Every row comes from one small tree of marks. The marks that hang from a mark follow it in brackets, in the order of their numbers. Every link used is in the known rows. Which tree was each row made from?
In the rows, zero is written as 128.
Known rows:
z_795{z_363{z_464} z_661 z_856}: 131, 156, 102, 145, 130, 119, 109, 134, 154, 130, 129, 117, 106, 172, 147, 105, 65, 172, 150, 122, 139, 117, 131, 109, 84, 122, 120, 162, 110, 132, 103, 149, 116, 130, 134, 138, 132, 155, 131, 129, 130, 154, 151, 109, 135, 97, 134, 128, 113, 143
z_673{z_795{z_363{z_493{z_571}} z_661}}: 130, 152, 127, 109, 145, 131, 122, 170, 135, 116, 157, 145, 93, 140, 131, 137, 109, 166, 144, 161, 89, 119, 116, 139, 104, 101, 122, 158, 138, 152, 129, 87, 131, 138, 140, 159, 148, 130, 117, 101, 132, 165, 151, 86, 120, 91, 135, 111, 104, 151
z_673{z_464{z_571} z_795{z_661 z_856}}: 84, 163, 79, 115, 134, 160, 110, 137, 176, 131, 143, 127, 120, 157, 119, 115, 96, 200, 158, 120, 115, 107, 111, 118, 121, 122, 122, 99, 151, 160, 145, 142, 120, 143, 120, 141, 160, 154, 96, 113, 120, 160, 163, 133, 119, 102, 103, 143, 136, 129
z_363{z_464{z_571} z_493{z_673} z_795{z_661 z_856}}: 93, 181, 68, 109, 118, 127, 114, 121, 115, 88, 165, 97, 74, 122, 112, 86, 74, 153, 134, 112, 87, 82, 134, 117, 109, 116, 140, 93, 119, 153, 149, 130, 160, 147, 148, 136, 126, 163, 113, 147, 93, 130, 135, 113, 165, 112, 136, 140, 99, 127
z_795{z_363{z_464{z_571}} z_661{z_493} z_856}: 124, 157, 140, 128, 146, 124, 103, 114, 136, 134, 121, 93, 79, 136, 129, 111, 58, 164, 135, 112, 125, 120, 151, 90, 79, 150, 118, 136, 119, 157, 110, 107, 126, 103, 121, 119, 121, 135, 136, 122, 116, 167, 150, 127, 110, 108, 106, 164, 125, 138
z_493{z_661{z_795}}: 172, 123, 99, 108, 124, 140, 110, 136, 154, 140, 133, 159, 162, 183, 134, 147, 136, 151, 220, 141, 118, 112, 138, 139, 147, 106, 145, 183, 152, 130, 128, 151, 111, 153, 146, 168, 145, 118, 162, 122, 171, 108, 125, 129, 141, 92, 173, 92, 92, 131
z_493{z_571}: 167, 109, 128, 86, 113, 166, 109, 138, 113, 155, 141, 162, 148, 134, 101, 167, 143, 192, 167, 118, 115, 128, 108, 152, 121, 102, 142, 164, 123, 128, 153, 99, 132, 165, 113, 137, 165, 104, 117, 112, 140, 141, 136, 110, 101, 107, 105, 102, 103, 138
z_795{z_363 z_661{z_493}}: 161, 120, 131, 125, 146, 128, 129, 153, 156, 141, 123, 119, 88, 167, 110, 136, 81, 163, 151, 154, 104, 155, 147, 115, 116, 124, 111, 169, 145, 128, 112, 95, 104, 119, 131, 135, 128, 115, 157, 121, 157, 164, 164, 129, 93, 108, 119, 117, 115, 145
z_856{z_795}: 160, 102, 86, 124, 128, 162, 112, 140, 147, 151, 140, 160, 146, 182, 110, 165, 126, 176, 178, 142, 133, 110, 114, 142, 129, 86, 156, 180, 132, 123, 132, 145, 134, 171, 121, 152, 137, 125, 159, 107, 171, 109, 140, 139, 108, 102, 131, 96, 88, 123
z_464{z_363{z_493 z_795{z_661}} z_571}: 139, 159, 128, 90, 149, 129, 121, 165, 110, 84, 145, 134, 90, 119, 120, 125, 93, 168, 175, 115, 81, 112, 124, 128, 92, 129, 129, 122, 139, 145, 137, 51, 154, 107, 163, 132, 128, 113, 108, 127, 117, 145, 131, 63, 135, 94, 123, 100, 116, 149
z_795{z_363}: 169, 119, 114, 125, 125, 142, 126, 169, 146, 146, 144, 167, 124, 164, 127, 167, 116, 178, 152, 140, 128, 150, 120, 138, 103, 117, 129, 170, 118, 109, 116, 115, 122, 161, 117, 160, 146, 129, 147, 108, 154, 149, 139, 116, 91, 97, 126, 81, 107, 138
z_464{z_363{z_795{z_661{z_493}}} z_571}: 151, 136, 151, 106, 177, 138, 130, 155, 121, 119, 115, 106, 75, 134, 100, 123, 91, 163, 175, 116, 113, 143, 141, 120, 101, 144, 112, 118, 150, 132, 138, 49, 141, 100, 144, 106, 118, 101, 120, 138, 137, 160, 149, 99, 100, 107, 114, 123, 141, 142
z_795{z_363 z_856}: 161, 121, 93, 137, 130, 135, 116, 146, 158, 161, 137, 142, 124, 154, 139, 151, 107, 168, 146, 142, 143, 122, 120, 112, 93, 116, 117, 146, 121, 117, 111, 141, 120, 147, 111, 159, 132, 133, 157, 109, 150, 131, 147, 133, 103, 98, 129, 101, 115, 147
z_571{z_464{z_363{z_493}}}: 149, 139, 148, 99, 112, 140, 121, 169, 92, 138, 166, 151, 109, 114, 109, 158, 115, 169, 164, 140, 95, 128, 132, 137, 91, 125, 118, 155, 122, 112, 138, 82, 114, 131, 141, 112, 119, 122, 164, 103, 120, 124, 135, 100, 129, 104, 119, 66, 122, 158
z_673{z_464 z_795{z_363 z_661 z_856}}: 104, 166, 69, 156, 146, 132, 138, 165, 198, 142, 140, 123, 105, 184, 136, 111, 94, 170, 141, 150, 134, 131, 115, 107, 107, 124, 112, 127, 152, 135, 109, 172, 106, 151, 119, 161, 140, 173, 127, 105, 137, 164, 171, 125, 113, 91, 126, 125, 139, 138
z_661{z_795{z_363 z_856}}: 176, 115, 81, 144, 154, 124, 119, 146, 157, 154, 136, 146, 140, 175, 149, 153, 123, 143, 155, 151, 158, 123, 136, 114, 97, 109, 141, 159, 135, 129, 100, 153, 115, 142, 97, 165, 124, 145, 174, 104, 156, 102, 136, 133, 124, 95, 150, 115, 116, 129
z_661{z_493{z_363{z_464 z_795} z_571 z_673}}: 178, 149, 139, 105, 145, 134, 131, 136, 74, 141, 145, 108, 75, 110, 74, 127, 144, 126, 144, 123, 138, 182, 141, 111, 116, 137, 149, 145, 124, 112, 146, 108, 151, 188, 98, 123, 113, 135, 137, 116, 124, 157, 146, 120, 91, 117, 133, 129, 118, 124
z_661{z_493{z_673}}: 155, 109, 99, 98, 121, 151, 132, 125, 148, 169, 144, 131, 99, 139, 67, 150, 126, 153, 146, 139, 111, 151, 149, 125, 163, 107, 128, 149, 141, 112, 159, 125, 113, 177, 114, 143, 129, 129, 166, 129, 149, 129, 144, 183, 89, 126, 113, 99, 118, 116
z_493{z_661{z_795{z_363}} z_673}: 173, 128, 101, 112, 121, 115, 122, 139, 154, 144, 140, 171, 139, 169, 126, 139, 154, 114, 184, 165, 144, 154, 166, 137, 139, 128, 144, 180, 144, 119, 116, 156, 112, 176, 147, 182, 133, 152, 161, 103, 169, 108, 112, 140, 132, 99, 179, 108, 111, 113
z_795{z_661{z_493} z_856}: 143, 118, 98, 124, 142, 136, 119, 116, 166, 162, 119, 91, 105, 161, 116, 117, 73, 172, 160, 136, 103, 115, 140, 95, 133, 105, 104, 140, 156, 144, 136, 129, 104, 113, 129, 125, 126, 122, 165, 142, 153, 139, 171, 155, 117, 113, 118, 134, 117, 148
z_673{z_464}: 135, 134, 87, 114, 99, 171, 126, 159, 161, 146, 150, 159, 148, 170, 94, 152, 118, 192, 164, 118, 109, 136, 113, 129, 133, 115, 149, 157, 132, 121, 147, 143, 112, 174, 103, 159, 156, 139, 130, 110, 134, 147, 143, 130, 115, 106, 90, 83, 115, 124
z_795{z_363{z_493}}: 158, 129, 107, 114, 119, 137, 122, 171, 141, 127, 159, 164, 107, 141, 128, 163, 108, 163, 143, 144, 87, 115, 121, 125, 104, 108, 134, 169, 117, 122, 121, 105, 124, 148, 120, 174, 139, 126, 158, 103, 140, 140, 133, 109, 118, 89, 124, 69, 91, 149
z_571{z_464{z_363{z_493{z_673}}}}: 136, 143, 137, 93, 101, 128, 129, 153, 94, 142, 171, 153, 96, 100, 85, 153, 133, 154, 148, 154, 102, 150, 150, 139, 112, 130, 122, 140, 115, 106, 153, 99, 110, 160, 145, 114, 112, 146, 161, 102, 117, 106, 125, 120, 128, 123, 114, 76, 132, 140
z_795{z_661{z_493{z_673}} z_856}: 129, 123, 77, 109, 129, 128, 125, 97, 164, 171, 134, 95, 97, 140, 91, 108, 89, 151, 144, 147, 112, 135, 162, 95, 155, 109, 109, 125, 150, 138, 145, 146, 99, 139, 138, 126, 122, 143, 170, 138, 150, 122, 163, 174, 121, 129, 118, 137, 125, 127

Which tree is each row?
141, 151, 108, 115, 146, 135, 134, 117, 135, 192, 149, 114, 98, 105, 75, 128, 162, 129, 128, 155, 146, 173, 138, 85, 141, 145, 132, 111, 143, 130, 160, 153, 112, 181, 73, 142, 122, 155, 143, 81, 124, 151, 170, 163, 84, 122, 104, 152, 160, 120  z_661{z_493{z_363 z_571 z_673{z_464 z_795{z_856}}}}
142, 134, 116, 82, 118, 139, 123, 128, 136, 165, 150, 156, 125, 133, 104, 126, 166, 159, 187, 141, 115, 133, 130, 159, 168, 122, 124, 149, 145, 124, 165, 140, 132, 202, 159, 155, 159, 132, 110, 113, 153, 147, 131, 148, 108, 102, 164, 105, 115, 122  z_493{z_571 z_661 z_673{z_795}}
169, 149, 160, 78, 124, 131, 107, 129, 96, 144, 137, 170, 139, 94, 126, 141, 135, 151, 201, 123, 89, 100, 134, 125, 113, 144, 133, 175, 120, 137, 149, 81, 136, 120, 161, 150, 131, 97, 121, 104, 127, 139, 122, 76, 145, 92, 136, 86, 105, 158  z_464{z_363{z_493{z_571 z_661}}}
134, 167, 77, 130, 123, 121, 95, 109, 143, 122, 148, 119, 137, 160, 157, 113, 95, 124, 198, 122, 104, 55, 139, 100, 125, 109, 156, 161, 135, 160, 122, 182, 128, 131, 139, 175, 124, 148, 174, 128, 123, 98, 125, 130, 194, 86, 180, 105, 75, 138  z_363{z_464 z_493{z_661{z_795{z_856}}}}
186, 161, 134, 105, 103, 125, 100, 129, 122, 135, 130, 152, 131, 147, 143, 133, 115, 153, 212, 108, 126, 147, 123, 117, 123, 150, 139, 197, 117, 125, 131, 140, 122, 158, 152, 156, 138, 124, 140, 120, 148, 167, 140, 101, 126, 84, 158, 92, 99, 147  z_493{z_363{z_464} z_661}
147, 128, 115, 101, 139, 139, 130, 160, 133, 159, 162, 169, 102, 131, 98, 152, 167, 156, 132, 158, 136, 167, 123, 156, 126, 113, 130, 147, 122, 113, 139, 116, 133, 206, 118, 158, 153, 146, 119, 93, 147, 151, 136, 135, 77, 110, 135, 106, 126, 115  z_493{z_571 z_673{z_795{z_363}}}
166, 128, 148, 82, 131, 139, 110, 137, 91, 141, 149, 169, 129, 96, 106, 168, 135, 162, 165, 123, 100, 114, 116, 129, 100, 127, 145, 168, 111, 134, 151, 63, 138, 128, 123, 141, 139, 104, 124, 99, 117, 133, 126, 80, 128, 103, 102, 87, 107, 146  z_464{z_363{z_493{z_571}}}
170, 150, 122, 103, 125, 149, 153, 151, 102, 153, 146, 120, 95, 117, 55, 131, 167, 134, 130, 142, 127, 196, 145, 103, 135, 151, 145, 120, 147, 114, 155, 119, 134, 192, 85, 132, 116, 138, 136, 91, 125, 157, 160, 125, 77, 116, 101, 131, 144, 127  z_661{z_493{z_363{z_795} z_571 z_673{z_464}}}
130, 158, 98, 123, 150, 146, 124, 157, 127, 135, 137, 134, 121, 131, 111, 127, 119, 167, 161, 99, 151, 118, 125, 106, 80, 157, 131, 87, 126, 127, 136, 113, 147, 139, 102, 134, 123, 140, 104, 113, 106, 140, 137, 98, 111, 103, 99, 118, 152, 134  z_673{z_464{z_363{z_795{z_856}} z_571}}
124, 154, 81, 150, 157, 130, 134, 136, 151, 124, 129, 56, 70, 179, 114, 84, 50, 161, 165, 110, 114, 99, 132, 92, 113, 107, 120, 119, 153, 136, 119, 143, 134, 130, 124, 117, 107, 139, 152, 159, 126, 150, 174, 139, 126, 99, 144, 131, 109, 148  z_363{z_464 z_795{z_661{z_493} z_856}}
152, 149, 158, 97, 101, 130, 118, 156, 93, 140, 151, 147, 116, 119, 126, 137, 117, 159, 202, 151, 89, 109, 150, 126, 105, 143, 101, 159, 132, 117, 137, 100, 114, 124, 183, 120, 113, 116, 156, 103, 133, 128, 133, 91, 145, 97, 150, 65, 117, 175  z_571{z_464{z_363{z_493{z_661}}}}
118, 166, 88, 125, 140, 144, 104, 135, 128, 101, 136, 97, 102, 157, 136, 92, 65, 189, 164, 86, 121, 92, 120, 118, 86, 118, 130, 114, 131, 144, 131, 126, 157, 131, 139, 119, 136, 142, 98, 151, 115, 153, 147, 101, 134, 97, 134, 141, 111, 132  z_363{z_464{z_571} z_795{z_661 z_856}}
145, 178, 98, 107, 127, 121, 102, 119, 106, 109, 139, 106, 90, 123, 121, 92, 100, 151, 154, 113, 147, 155, 133, 107, 95, 145, 136, 110, 128, 134, 142, 131, 151, 156, 142, 121, 126, 159, 104, 132, 118, 151, 143, 97, 126, 115, 130, 155, 128, 129  z_493{z_363{z_464{z_571} z_795{z_661 z_856}} z_673}
149, 134, 109, 110, 166, 129, 129, 96, 121, 186, 126, 132, 127, 110, 64, 132, 166, 100, 140, 146, 165, 153, 170, 84, 124, 148, 158, 123, 135, 139, 140, 144, 108, 142, 68, 123, 106, 159, 157, 86, 106, 93, 133, 151, 128, 133, 89, 162, 160, 101  z_661{z_493{z_571 z_673{z_464{z_363}}} z_795{z_856}}
121, 172, 101, 86, 140, 112, 104, 115, 138, 152, 156, 142, 91, 81, 134, 118, 137, 128, 175, 142, 113, 90, 143, 111, 128, 156, 113, 107, 133, 142, 154, 120, 138, 140, 169, 157, 128, 137, 128, 108, 122, 125, 122, 135, 139, 102, 161, 105, 133, 127  z_464{z_363{z_493{z_661 z_673{z_795{z_856}}}} z_571}
146, 154, 114, 110, 164, 117, 120, 139, 105, 120, 135, 109, 106, 115, 128, 99, 98, 156, 160, 126, 105, 96, 126, 107, 81, 121, 120, 114, 134, 146, 138, 94, 148, 100, 144, 128, 116, 115, 119, 128, 113, 132, 146, 66, 152, 95, 133, 123, 116, 163  z_464{z_363{z_493{z_571} z_795{z_661 z_856}}}
142, 146, 149, 137, 157, 122, 113, 115, 120, 149, 119, 95, 87, 140, 120, 107, 73, 150, 133, 124, 129, 121, 147, 89, 83, 136, 122, 157, 114, 151, 115, 112, 119, 114, 110, 114, 115, 137, 135, 112, 115, 160, 157, 117, 115, 108, 114, 164, 124, 144  z_795{z_363{z_464} z_661{z_493{z_571}} z_856}
129, 145, 126, 79, 110, 152, 120, 132, 122, 148, 147, 188, 132, 107, 71, 150, 153, 163, 150, 107, 135, 168, 139, 129, 122, 169, 152, 128, 110, 122, 158, 104, 127, 169, 116, 134, 148, 145, 96, 95, 112, 138, 114, 118, 105, 126, 60, 112, 155, 106  z_493{z_673{z_464{z_363 z_571}}}
159, 158, 107, 116, 148, 122, 118, 122, 99, 141, 144, 90, 65, 103, 99, 115, 114, 129, 136, 113, 151, 155, 145, 88, 107, 158, 135, 101, 123, 129, 145, 124, 153, 168, 96, 128, 106, 149, 146, 122, 116, 144, 148, 143, 96, 121, 132, 146, 135, 120  z_661{z_493{z_363{z_464{z_571} z_795{z_856}} z_673}}
169, 125, 124, 72, 88, 149, 109, 106, 116, 166, 138, 165, 150, 120, 100, 130, 159, 164, 182, 132, 110, 136, 145, 146, 154, 130, 134, 161, 133, 126, 168, 126, 131, 178, 157, 147, 156, 117, 114, 114, 149, 130, 120, 128, 120, 109, 140, 115, 107, 125  z_493{z_571 z_661 z_673}
138, 171, 83, 108, 116, 134, 117, 133, 130, 123, 138, 120, 112, 122, 102, 98, 128, 159, 134, 134, 133, 166, 143, 98, 108, 156, 134, 82, 143, 131, 149, 141, 132, 156, 130, 136, 130, 164, 101, 113, 125, 156, 151, 93, 123, 111, 98, 160, 150, 126  z_493{z_363{z_795{z_661 z_856}} z_673{z_464{z_571}}}
107, 185, 85, 106, 115, 122, 111, 102, 125, 149, 166, 124, 100, 110, 121, 99, 125, 138, 165, 124, 104, 74, 129, 116, 138, 124, 138, 128, 123, 149, 159, 166, 147, 179, 145, 165, 138, 156, 131, 115, 109, 135, 131, 143, 161, 92, 176, 117, 96, 130  z_363{z_464 z_493{z_571 z_661 z_673{z_795{z_856}}}}
147, 158, 107, 81, 136, 106, 91, 92, 122, 142, 141, 154, 133, 89, 132, 124, 143, 101, 185, 146, 123, 93, 175, 102, 118, 154, 145, 126, 129, 154, 142, 124, 137, 117, 154, 161, 116, 138, 153, 106, 124, 81, 100, 121, 175, 111, 153, 128, 121, 123  z_464{z_363{z_493{z_661{z_795{z_856}} z_673}} z_571}
146, 123, 179, 98, 116, 132, 136, 138, 89, 156, 139, 119, 83, 126, 75, 118, 131, 156, 119, 171, 111, 186, 182, 130, 106, 132, 104, 147, 137, 123, 140, 82, 100, 145, 140, 83, 113, 141, 145, 87, 131, 143, 152, 128, 90, 129, 107, 158, 144, 151  z_795{z_363 z_661{z_493{z_571{z_464} z_673}}}
